Every row comes from one small tree of marks. Brackets hold a mark, then the marks that hang from it, in the order of their numbers. Every link used is in the known rows. Which tree was each row made from?
Known rows:
(k696 (k319 k44) k471): [ 2.42, -3.48,  3.15, -0.89, -3.58, -1.47, -4.01,  5.89,  4.63, -3.71,
 -2.68,  2.69,  1.03, -1.93,  5.93, -2.06,  2.63, -6.06, -4.24]
(k12 (k471 k976)): [ 3.15, -1.55, -1.26,  2.40, -2.49,  2.37, -0.33,  3.27,  2.39, -1.14,
 -1.10,  6.28,  0.61,  5.79,  4.58,  0.14, -0.08, -1.98, -0.39]
(k696 (k319 k976) k471): [ 3.61, -4.76,  3.07, -0.42, -4.11, -1.70, -2.19,  4.32,  4.68, -3.85,
 -1.48,  4.75,  2.43, -1.37,  6.22,  0.20,  1.93, -6.63, -3.60]
(k12 (k471 k44 k976)): [ 0.67,  0.07, -2.13,  2.69, -0.74,  2.14, -2.66,  2.85,  0.23,  0.32,
 -2.09,  4.39,  0.10,  6.21,  0.85, -1.92, -2.15, -0.92, -0.05]
(k976 (k471 k12 (k44 k319))): [-5.22,  2.98,  2.47, -1.64,  6.37, -0.23, -6.40, -1.59,  0.11, -0.22,
  6.41, -0.90, -1.88,  3.64, -4.77, -1.46, -0.77, -0.50, -1.43]
(k12 k471): [ 1.48,  0.71, -0.22,  2.96, -2.26,  0.55,  0.15,  1.92,  4.10, -2.34,
 -0.43,  5.57, -0.95,  3.92,  5.07,  0.35, -0.47, -1.19, -0.19]
(k976 (k471 k12 k44)): [-3.59,  0.85,  2.88, -1.96,  5.81,  0.70, -6.07, -0.37,  1.73, -1.33,
  5.83, -0.18, -2.13,  3.68, -3.29, -1.66, -0.38, -0.60, -3.07]
(k976 (k471 k12 (k44 (k319 k696)))): [-3.69,  2.87,  2.28, -1.70,  8.29, -0.82, -4.75, -2.24, -0.49, -0.23,
  6.43, -0.62, -2.27,  2.85, -3.80, -1.30, -0.04, -1.26, -0.64]
(k696 (k319 k44 k976)): [ 0.00, -7.39,  1.30, -0.49,  0.59, -0.99, -1.03,  5.85,  4.39, -0.93,
 -3.60,  4.18,  2.25, -3.06,  4.42, -4.37,  0.74, -4.18, -1.29]
(k696 k319): [ 2.70, -4.12,  1.14,  0.57, -0.48, -1.72, -3.41,  3.26,  7.26, -3.56,
 -2.17,  4.48, -0.20, -0.61,  5.30, -1.13, -0.38, -4.45, -3.58]
(k471 k12 (k44 (k319 k696)) k976): [-0.39,  0.10, -2.31, -1.10,  5.04, -0.22, -4.82, -0.09, -4.17,  4.48,
  2.55,  0.36,  0.67,  3.82, -4.89, -3.06, -2.91,  2.79,  1.76]
(k12 (k471 (k44 k319) k976)): [-0.81,  2.30, -2.38,  2.80, -0.23,  1.17, -2.83,  1.61, -1.33,  1.31,
 -1.58,  3.63,  0.40,  6.36, -0.54, -1.78, -2.59, -0.88,  1.48]
(k44 k319 k471): [-4.21,  2.28,  1.21,  2.26,  3.55, -2.44, -0.80,  0.48,  4.41,  0.17,
 -1.34,  1.74,  1.32, -0.25, -0.34, -3.79, -1.96,  0.67,  1.32]
(k44 (k319 k696 k976) (k471 k12)): [-3.24, -0.97,  0.62,  0.28,  6.55, -3.23,  2.68, -0.08,  0.67,  3.88,
  2.65,  1.61,  2.27, -1.54, -1.84, -3.93, -0.37,  2.41,  3.92]
(k44 (k471 k12 k976)): [-0.60, -4.36,  0.25, -0.28,  2.19,  0.84, -2.16,  3.81,  3.70,  2.21,
  1.38,  1.83,  2.09,  2.59, -1.26, -4.32, -0.74,  2.82, -1.41]
(k696 (k471 k12 (k44 k319) k976)): [ 0.02,  1.54,  0.20, -1.24, -1.50,  0.04, -6.48,  1.52, -2.75,  1.32,
  2.61,  0.21,  1.51,  4.18, -2.66, -1.01, -1.33,  0.79, -1.15]
(k319 k696 k976): [ 3.49, -3.15,  0.84,  0.85,  4.60, -1.01,  4.27,  0.25,  2.43, -1.35,
 -1.29,  6.16,  1.60, -2.26,  5.90, -0.81,  0.41, -2.05,  2.16]
(k44 (k471 k976)): [-0.08, -3.32,  0.78,  1.37,  2.53,  0.82, -0.99,  3.78,  5.12,  0.04,
 -2.78,  3.49,  2.58,  1.58,  1.54, -4.29, -0.81, -0.30, -1.25]
(k976 k471): [-0.62,  0.33,  4.19, -0.53,  4.46,  1.06, -2.73, -0.05,  5.17, -4.83,
  2.66,  3.33, -1.19,  1.99,  3.11,  0.33,  1.50, -4.62, -3.30]
(k319 (k44 (k471 k976))): [-2.25, -3.99,  0.95,  0.49,  2.95,  1.31, -0.70,  5.80,  3.45,  1.14,
 -4.05,  2.06,  2.63, -0.36,  1.38, -7.04,  0.15,  0.29, -0.19]
(k12 (k471 k44)): [-0.87,  2.40, -1.02,  3.30, -0.57,  0.35, -2.15,  1.46,  2.16, -0.86,
 -1.54,  3.73, -1.50,  4.42,  1.24, -1.61, -2.46, -0.05,  0.36]

Which tree is each row?
[-4.66,  4.15,  2.93,  0.00,  6.65, -0.21, -5.27, -1.74,  1.61, -2.47,
  2.07,  0.63, -1.41,  2.62, -1.98, -1.51, -0.99, -3.64, -1.51]  (k976 (k471 (k44 k319)))
[-3.50, -2.12,  2.55, -1.58,  5.16,  0.88, -2.64,  0.53,  0.65, -0.08,
  4.27,  1.89,  0.60,  1.83, -1.98, -1.98, -0.26, -0.70, -0.91]  (k319 (k976 (k471 k12 k44)))
[ 1.85, -4.18,  2.20, -2.17,  2.29, -0.59,  3.07,  3.36, -1.47,  0.81,
  1.10,  2.91,  2.48, -3.00,  3.89, -2.83,  3.30, -0.86,  1.90]  (k319 k44 (k696 (k471 k12)) k976)
[-0.29, -2.38, -1.88, -1.11,  1.93,  1.67, -6.46,  2.40, -1.60,  3.18,
  1.93,  0.75,  0.74,  4.91, -4.24, -3.50, -3.36,  3.45, -1.08]  (k471 k12 k44 k976)
[ 0.46,  1.47, -1.84,  1.10,  5.40, -0.25, -3.30, -0.11, -2.38,  1.65,
 -2.60,  2.27,  1.21,  2.38, -1.26, -3.13, -3.08, -1.10,  1.87]  (k471 (k44 (k319 k696)) k976)
[ 1.13,  0.98,  1.25, -0.35,  2.02, -2.56,  1.54, -1.01, -1.23,  0.28,
  2.71,  3.34,  1.90, -0.87,  2.34,  0.65,  0.85, -1.08,  2.91]  (k44 (k319 (k696 (k471 k12)) k976))
[ 1.08, -6.88,  2.67, -2.85, -3.47, -1.22, -2.99,  6.40,  1.78, -0.15,
  1.39,  1.96,  2.45, -1.71,  2.83, -2.45,  2.93, -3.21, -2.85]  (k696 (k319 k44 k976) (k471 k12))
[-0.53, -2.27,  2.32, -1.77,  8.84, -0.33,  0.54, -0.92, -0.63,  0.09,
  4.28,  2.47, -0.09,  0.15, -0.27, -1.65,  1.19, -2.22,  0.69]  (k319 k696 (k976 (k471 k12 k44)))
[-4.79,  1.27,  0.71,  0.57,  3.37, -2.55, -2.00,  0.65,  3.03,  2.55,
  2.84,  0.12,  0.82,  0.89, -3.08, -3.77, -1.79,  3.78,  1.30]  (k44 k319 (k471 k12))
[ 4.06, -3.15,  1.22, -2.11,  1.92,  0.49, -0.01,  3.87, -1.29,  0.34,
  0.66,  2.39,  1.35, -0.43,  3.81, -2.38,  3.32, -1.42,  0.08]  (k319 k44 (k696 (k471 k12 k976)))
[ 0.94, -4.29,  1.07, -0.02,  5.44, -0.36,  4.60,  2.92,  0.77,  0.31,
 -3.00,  4.68,  2.18, -4.00,  5.14, -4.40,  1.47, -1.59,  3.24]  (k319 k44 k696 k976)
[-4.32,  3.14, -1.00, -0.15,  3.09, -1.80, -6.20, -0.71, -1.08,  2.79,
  3.34, -1.01, -0.88,  2.61, -5.41, -2.97, -4.33,  4.67,  1.03]  (k471 k12 (k44 k319))
[ 4.70, -0.40,  0.58, -0.95,  2.19, -0.37, -2.17,  1.00, -1.08, -0.30,
  1.44,  2.22,  0.28,  1.87,  1.59, -0.55,  0.57, -1.23, -0.66]  (k319 (k696 (k471 k12 k44 k976)))
[ 1.24, -3.15,  2.20, -0.08, -2.39, -2.06, -4.53,  3.96,  2.67, -2.50,
 -2.48,  2.86,  1.84, -0.94,  2.72, -1.77, -0.15, -5.77, -3.37]  (k696 (k319 k976) (k471 k44))
[ 5.26,  0.04,  1.88, -0.81,  0.92, -1.67,  0.02,  0.33,  1.96, -2.45,
  2.83,  3.29, -0.63, -0.07,  4.86,  1.37,  1.88, -1.26, -0.76]  (k319 (k696 (k471 k12)))
[-3.02,  3.04, -1.34,  3.37,  0.22, -0.49, -1.06,  0.58, -0.36,  0.91,
 -1.07,  3.58, -0.05,  3.86, -0.33, -1.85, -2.93,  0.11,  2.77]  (k12 (k471 (k44 (k319 k976))))
[-1.61,  1.52, -1.73,  1.25,  2.93,  0.53, -5.32,  0.73, -1.62,  1.45,
 -2.72,  1.75,  1.57,  3.63, -2.42, -3.45, -4.15,  0.00,  0.79]  (k471 (k44 k319) k976)
[-1.20, -6.90,  3.19, -1.64,  3.05, -0.23, -1.83,  5.01,  4.63, -2.09,
 -1.04,  3.58,  1.54, -2.03,  3.68, -3.72,  2.51, -6.80, -2.72]  (k696 (k319 k44 (k976 k471)))
[-1.70, -3.63,  3.09, -1.85,  3.87,  1.07, -0.67,  0.78,  2.21, -1.22,
  5.13,  3.38,  1.14,  1.55,  0.85, -0.55,  1.40, -1.49, -1.15]  (k319 (k976 (k471 k12)))
[-1.12, -5.03,  3.11, -2.97,  8.47,  0.62,  2.87,  2.11, -0.50,  0.58,
  3.51,  2.65,  1.07, -2.03,  1.79, -3.46,  3.97, -2.49,  1.52]  (k319 k44 k696 (k976 (k471 k12)))
[-5.64, -0.94,  0.75,  0.37,  3.70, -2.31,  0.13,  1.08,  1.60,  3.70,
  2.68,  1.08,  2.83, -0.11, -3.39, -4.27, -1.59,  3.60,  2.55]  (k44 (k319 k976) (k471 k12))
[ 3.83, -3.65,  2.49, -1.91, -4.53, -2.00, -5.45,  3.93,  4.57, -2.87,
  2.88,  2.29,  0.07,  0.67,  3.67,  0.83,  1.84, -3.57, -5.05]  (k696 k319 (k471 k12))
[ 3.32,  2.53,  0.91,  0.59,  1.77, -1.79, -0.23, -0.61, -0.06, -1.74,
 -0.25,  3.83,  1.18,  0.56,  3.99,  0.80,  0.69, -3.44,  1.37]  (k44 (k319 (k696 (k471 k976))))
[ 0.65,  2.77,  0.65,  0.58, -1.13,  0.02, -5.40,  1.48, -1.40, -1.07,
 -1.61,  1.70,  2.02,  3.15,  0.25, -0.95, -1.41, -2.21, -0.95]  (k696 (k471 (k44 k319) k976))
[-2.96,  1.35, -1.14, -0.45,  5.53, -2.27, -2.44, -1.26, -2.96,  3.79,
  3.23,  0.24,  0.24,  0.87, -4.55, -3.12, -3.20,  3.63,  3.18]  (k471 k12 (k44 (k319 k696 k976)))
[ 0.31, -4.91,  0.37, -0.99,  6.56,  0.07,  1.42,  4.53,  0.96,  2.99,
 -0.72,  1.62,  1.67, -1.30,  0.92, -6.56,  1.79,  1.10,  1.41]  (k319 (k44 (k471 k12 k976)) k696)
[-1.26, -5.70,  2.34, -1.66,  3.06, -0.89, -4.31,  2.74,  3.54, -1.09,
  2.22,  2.40,  0.45,  0.31,  0.09, -2.24,  0.48, -4.62, -3.28]  (k696 (k319 (k976 (k471 k12 k44))))
[-4.89,  1.40, -1.03, -0.37,  3.29, -1.54, -4.44, -0.37, -2.18,  3.82,
  3.28, -0.26,  0.61,  1.90, -5.63, -3.43, -4.07,  4.63,  2.14]  (k471 k12 (k44 (k319 k976)))
[ 7.09, -0.86,  1.52,  0.07,  0.99, -0.13,  0.58,  1.23,  1.65, -3.23,
 -1.07,  5.08,  1.06,  0.46,  6.85,  1.06,  2.13, -4.32, -0.99]  (k319 (k696 (k471 k976)))
[-4.23,  2.66, -0.34,  1.79,  3.52, -1.52, -2.99, -0.50, -0.40,  0.99,
 -1.95,  1.60,  1.16,  0.57, -2.07, -3.49, -4.29,  0.85,  2.19]  (k471 (k44 (k319 k976)))
[ 3.06,  1.66,  0.61, -0.44,  1.65, -1.71, -0.98, -0.54, -0.95, -0.22,
  2.41,  2.83,  0.87,  1.26,  2.26,  0.81,  0.83, -1.62,  1.27]  (k44 (k319 (k696 (k471 k12 k976))))
[ 1.86,  3.35,  1.24, -0.05,  1.71, -2.80, -0.70, -1.50,  0.13, -1.07,
  2.75,  2.39, -0.02,  0.06,  2.52,  1.10,  0.57, -1.00,  1.53]  (k44 (k319 (k696 (k471 k12))))
